What can hang from each mark
dubit: balu rikev
vemep: masu
masu: balu
balu: dubit masu rikev
voni: masu nodur
rikev: nodur
nodur: balu rikev voni

Known rows, with every way that one mark hangs from another
balu[masu]: [-11  -2  -2   5 -13  10   1 -11  19   1  -3  12   7   9   6   7   5  13
   2 -11]
nodur[rikev voni[masu]]: [  0 -21 -13  11   4  -6  -1  -5 -26   0 -25  -2   6   2  -4  16  -8  -4
  16  18]
rikev[nodur[balu voni]]: [  4   0  -1  16   5  24  -2  -1  -7  13 -17 -21   1  17   9  10  -3  -2
   3   4]
nodur[balu]: [  4   5  -1  22   8   6  -3  -3   1  17  -4 -13   7   8   1   7   7  15
  -3   1]
vemep[masu[balu[dubit rikev[nodur[voni]]]]]: [ 17  -2  15   6  11  10  -6   4  -1   8 -12   5  16  -3   6  38  35   7
   9  -5]
nodur[balu rikev voni[masu]]: [  3 -17 -17  34  11   0  -5  -6 -25  18 -29 -15  12  10  -6  21  -2  12
  12  18]
vemep[masu[balu]]: [  4   6  14  13   9 -13   1   0   9  -1  -7   8  22   4  -5   6  28  -3
 -15   5]
vemep[masu]: [-1  5  8  9  2 -7 -5 -2  3 -4 -9 -2 18  3  3  9  5 -1 -2  3]
dubit[balu[rikev]]: [ 18  -5   7 -19   5   4  -3   2  -4  18  -1   4 -10 -12   4  -2  26  13
  -2 -14]
voni[nodur[balu]]: [ -3   0 -16  29  12  -1  -3   7  -5  15  -8  -1  -7  11 -13 -10  16  12
  -9   6]
vemep[masu[balu[dubit[rikev[nodur]]]]]: [ 17   3  23  -2  14  11 -11  -1  13  10  -4   6  26  -4 -10  15  40   0
 -10   0]
dubit[balu[masu] rikev]: [  6  -9  13 -17  -6  19 -10 -14  23  27  -3   6   7  -5   4 -22  35   9
 -13 -16]
masu[balu[dubit rikev]]: [ 19  -4   9  -3  11   4  -3   5   1  16   9  18   0 -16  -6  27  41  22
   6 -12]
voni[masu]: [ -3  -8  -7   5   2  -6   2  -2   4   5  -2  18  10  -4 -10  -7  -6  -3
  -6  13]
balu[dubit masu rikev[nodur]]: [  7  -6   3 -12  -9  35  -7  -5  13   7   1  20  -1   0   9  44  17  34
  17 -30]
dubit[balu rikev[nodur]]: [ 20  -4  17 -30   8  24  -7  -3   5  21  -4  -6  -6  -6  -5 -27  24  -7
 -18  -4]
balu[masu rikev]: [ -2  -2   0  -4 -11  17  -2  -7  11   5  -5  13  -3  -1  13  20  13  32
  11 -23]
rikev[nodur]: [ 6  1  4 -9  2 16  4  2 -1 -5 -6 -1 -6  9 -2  1 -7 -5 -5  0]
rikev[nodur[balu[dubit] voni]]: [ 10  -7   0  18   4  28  -9   0  -6  20  -7 -17   7  13   7  27   5   3
  13   0]

Rows
[  4  -9   0  -4 -10  21 -10  -7  16  14   5  21   4  -7  11  42  25  39
  23 -30]
balu[dubit masu rikev]
[ 14  -1   5  11   7  20 -20  -6   6  34   5 -13  13  -7  -2  18  25  23
   5  -3]
nodur[balu[dubit[rikev]]]
[  1 -14   7  -7 -12  41 -16 -13  18  18  -4   3  13   1  11  22  19  10
  17 -16]
balu[dubit[rikev[nodur[voni]]] masu]
[ 22  -2  13 -10  12  19   0   7   0  13   7  16  -3  -8  -6  29  35  16
   1 -13]
masu[balu[dubit rikev[nodur]]]
[  9 -20 -11  11  18  -8  -2  11  -1  19   3  43  -1 -16 -28   1  38  16
  -7   5]
voni[masu[balu[dubit rikev]] nodur]
[  1 -11 -22  27  14  -5  -4   8  -6  24 -12  18  -7  -3 -18  -5  15  25
  -8  12]
voni[masu nodur[balu[rikev]]]
[10  0 16 14 10 -8 -5 -1 12  4  2 14 30 -3 -8 24 35  3 -6 -1]
vemep[masu[balu[dubit]]]
[  3  -7   8 -14  -9  39 -14 -12  23  14   3  12  12  -1   4  19  20  17
   6 -20]
balu[dubit[rikev[nodur]] masu]
[  9  -3  -3  19  -3  25 -13  -8  15  29   1   8  11  -1   9  43  28  50
  17 -24]
nodur[balu[dubit masu rikev]]
[  1  -2   2   8  -4  41 -11 -12  10  27 -19 -20   7  10  12   3  15   9
   3  -4]
dubit[rikev[nodur[balu[masu] voni]]]
[  8  -8   5 -13  -7  15  -3  -6  12  18  -3  15  -5  -2   9   3  30  23
  -1 -24]
dubit[balu[masu rikev]]
[ -1  -8 -16  26   3  17 -12   2   6  25  -3  17  -2   2  -5  23  35  45
   9 -19]
voni[nodur[balu[dubit masu rikev]]]
[ 10  -7  14 -25  -4  34  -8 -12  21  21  -7   5   3   2   0 -21  29   4
 -17 -15]
dubit[balu[masu] rikev[nodur]]
[  7  -8  -8  24   0  18 -11 -13  -1  17 -10   1  20  13  -1  50  19  41
  14 -13]
nodur[balu[dubit masu] rikev]
[  8  -7 -12  22  15   7 -12   9  -8  25   0   7 -11  -4 -10  18  32  33
   8  -8]
voni[nodur[balu[dubit rikev]]]
[  9 -13   0   8   9  -8   1   0  12  14   9  32  20  -9 -19   9  22   1
 -11  11]
voni[masu[balu[dubit]]]
[  6 -13  -1  -6 -13  37  -9  -5   6  11  -5  11  -1   0  19  46  15  25
  30 -28]
balu[dubit masu rikev[nodur[voni]]]
[ -5 -14 -14  17  17 -19   6   9   3   9  -4  36   1  -1 -31 -28  23  -6
 -24  18]
voni[masu[balu] nodur]
[ 14  -2  20   4  12  16 -12  -2   6  13 -11  -3  26  -3  -1  20  38  -8
   1   3]
vemep[masu[balu[dubit[rikev[nodur[voni]]]]]]
